What can hang from each mark
nuzo: befi mune rize
befi: zofa
kataf: mune rize
zofa: befi
mune: kataf nuzo tobip
rize: kataf nuzo tobip
tobip: befi mune rize

Each row was made from one small tree. The marks that hang from a mark follow it in brackets, in alphabetical order. Every link used is in the known rows. Write each row's tree.
Known rows
nuzo(befi rize(kataf tobip(mune))): -265	-326	-413	167	-243	183	239	206	-11	-83	183	-104	506	106	-9	260	-232	-297	268	103	183	-197	-262
zofa(befi): -335	-29	-511	186	-64	121	38	-57	-40	82	170	-263	301	336	342	96	171	-206	285	199	-7	167	272
mune(kataf(rize(nuzo))): -224	-18	-500	85	25	340	-25	26	2	32	291	-45	306	328	271	46	-180	-148	465	236	159	45	-49
kataf(mune(nuzo tobip) rize): -315	-16	-273	262	-113	422	-302	264	153	24	401	37	585	406	95	157	-230	-224	265	-82	144	103	215
nuzo(befi(zofa) rize(kataf tobip)): -184	-335	-384	272	-252	212	78	226	-3	-215	338	-119	359	165	-111	324	70	-294	352	70	283	-207	-284
kataf(rize(tobip(befi))): -276	-75	-476	263	-146	249	18	278	15	-67	213	-92	457	406	147	-13	-62	-266	334	206	88	-30	-14
mune(kataf tobip): -465	-82	-390	133	-80	224	55	-139	-45	109	272	-154	325	264	316	197	-4	-113	381	21	106	7	161
tobip(befi(zofa) rize(kataf(mune(nuzo)))): -232	7	-111	-37	-123	66	53	-105	3	138	-30	-79	628	174	44	-3	36	-47	81	-270	95	-116	-89
rize(kataf(mune)): -144	-41	-416	235	-97	350	-119	159	169	13	213	-104	343	344	186	1	19	-50	322	164	82	54	-55
rize(kataf nuzo(befi mune) tobip): -218	-417	-460	346	-335	169	343	341	39	-208	338	-159	463	183	-45	272	-72	-211	296	171	393	-171	-353
mune(nuzo(rize)): -340	-82	-464	125	1	186	35	-105	-24	57	195	12	397	310	198	247	-157	-248	335	53	51	-140	81
rize(kataf nuzo tobip(befi(zofa) mune)): -170	-245	13	93	-300	-14	322	125	-170	-24	16	-257	395	109	-13	41	104	-35	230	106	325	-151	-246
rize(nuzo(befi(zofa) mune) tobip): -164	-481	-476	373	-411	177	100	224	48	-215	305	-217	375	307	-103	375	104	-269	287	192	207	-132	-241
tobip(mune(nuzo(befi)) rize(kataf)): -368	-149	-298	-50	-103	52	275	-138	-43	210	-43	-44	617	54	207	118	-299	-111	30	-150	52	-145	-57
nuzo(befi(zofa) mune): -97	-307	-584	272	-264	307	-66	-30	162	-180	232	-258	415	334	20	371	157	-344	210	131	-58	-56	-108
kataf(mune(nuzo tobip(rize))): -468	-77	-286	155	-172	189	-92	15	107	169	173	2	596	297	153	163	-205	-82	173	-210	47	-1	221
rize(kataf nuzo tobip(mune)): -266	-263	-207	211	-271	105	279	225	-82	-3	119	-154	308	168	108	56	-110	14	306	261	321	-95	-160
rize(tobip): -353	-207	-554	370	-227	203	12	177	30	3	203	-124	230	447	225	98	58	-120	371	293	41	-48	71
rize(nuzo(befi mune)): -139	-324	-655	254	-208	213	164	58	105	-152	249	-207	426	272	98	278	-39	-296	295	227	101	-71	-183
kataf(mune(nuzo) rize(tobip)): -269	-98	-386	325	-177	430	-281	416	167	48	337	94	524	520	71	96	-236	-204	290	52	115	56	89
nuzo(mune rize): -250	-194	-614	185	-160	314	50	-63	156	-128	174	-124	488	304	57	339	-242	-320	343	216	-62	-137	-59
kataf(mune): -164	-65	-564	264	-135	365	-258	101	212	55	166	-119	326	483	232	39	23	-107	338	210	-102	108	76

Which tree is each row?
-358	-144	-531	-35	50	190	134	-192	-62	140	264	14	494	213	215	353	-183	-338	334	-129	102	-178	-77
mune(kataf nuzo(befi rize))
-573	-54	-392	40	-110	130	132	-225	-39	162	152	-94	440	182	299	157	-181	-51	299	-70	59	-59	158
mune(kataf tobip(rize))
-260	-191	-346	238	-256	84	56	69	-59	-20	103	-216	317	387	101	81	281	-162	289	131	52	-103	-22
rize(tobip(befi(zofa)))
-260	-172	-510	107	-102	76	281	46	1	-43	138	-90	417	79	169	45	-123	-97	261	95	231	-131	-240
tobip(rize(kataf nuzo(befi)))
-456	-145	-397	114	-257	72	267	-150	59	-16	45	-217	694	189	83	209	-170	-225	133	-89	-14	-135	61
nuzo(mune(tobip(befi rize)))
-313	-153	-585	44	-106	334	93	-197	102	-9	185	-96	501	261	100	374	-294	-287	386	119	-31	-147	-88
nuzo(mune(kataf) rize)
-180	-307	-724	198	-187	304	98	0	167	-189	250	-139	587	237	-9	430	-204	-458	286	131	-35	-161	-184
nuzo(befi mune rize)
-294	-194	-184	-13	-281	78	131	-119	-133	188	-54	-241	423	290	133	111	105	-119	216	32	-12	-88	-35
rize(tobip(befi(zofa) mune(kataf)))
-653	-49	-273	-12	-55	74	185	-272	-120	284	177	10	532	172	293	233	-239	-71	238	-279	141	-107	224
mune(kataf nuzo tobip(rize))
-259	-224	-344	-153	-180	70	151	-262	-65	167	-73	-159	467	78	163	162	-180	-82	170	-4	18	-84	-141
tobip(mune(kataf) rize(nuzo(befi(zofa))))
-233	-339	-447	335	-221	115	288	361	-47	-138	346	-131	299	177	75	133	38	-148	361	202	425	-132	-299
rize(kataf nuzo(befi) tobip)
-552	-7	-318	-89	-88	9	284	-283	-119	188	41	-150	586	125	263	85	-117	-111	236	-203	58	-113	89
mune(kataf tobip(befi rize))
-479	-33	-178	-76	-145	10	170	-321	-130	139	42	-194	532	127	170	139	50	-102	221	-238	76	-106	78
mune(kataf tobip(befi(zofa) rize))
-497	-156	-394	55	-66	171	146	-87	-104	189	248	67	419	300	182	301	-242	-196	393	-59	162	-192	7
mune(kataf nuzo(rize(tobip)))
-62	-142	-260	239	-281	311	-199	425	101	-130	240	-100	502	418	-104	12	-4	-196	338	134	213	45	-141
kataf(mune rize(nuzo tobip(befi(zofa))))
-357	-133	-534	27	26	191	103	-178	-64	217	250	-34	409	297	337	247	-14	-241	281	-85	77	-75	-5
mune(kataf nuzo(befi))
-104	-331	-581	188	-239	311	-39	-42	154	-250	247	-189	508	239	-119	486	-30	-451	275	91	-22	-167	-206
nuzo(befi(zofa) mune rize)
-194	-199	-72	168	-251	87	298	19	-50	-187	245	-279	490	62	-71	243	94	-138	243	-13	396	-142	-180
rize(kataf nuzo(mune(tobip(befi(zofa)))))
-292	-304	-390	172	-277	273	25	-129	60	-88	350	-259	506	209	3	495	85	-329	234	-108	90	-73	-47
nuzo(befi(zofa) mune(kataf tobip))
-374	-174	-338	-58	-180	88	253	-88	-101	136	-30	-138	544	204	117	169	-234	-236	306	46	16	-177	-100
nuzo(rize(tobip(befi mune(kataf))))
-450	-25	-313	11	-65	85	214	-204	-127	138	166	-223	471	210	290	123	67	-173	311	-90	98	-49	101
mune(kataf tobip(befi))
-327	-186	-425	267	-162	224	155	201	3	-109	262	-48	332	221	51	173	-153	-161	419	195	235	-187	-144
nuzo(rize(kataf tobip))
-118	-345	-482	367	-329	345	-43	383	109	-287	403	-126	463	333	-139	294	-89	-343	312	219	248	-57	-217
kataf(rize(nuzo(befi(zofa) mune) tobip))
-445	-95	-345	108	-8	284	30	22	-70	84	464	8	587	211	212	308	-199	-342	279	-234	256	-36	93
mune(kataf(rize) nuzo(befi) tobip)
-454	-55	-34	-115	-43	47	184	-317	-218	137	209	-96	590	108	66	369	-10	-267	277	-374	236	-207	64
mune(kataf nuzo(rize) tobip(befi(zofa)))
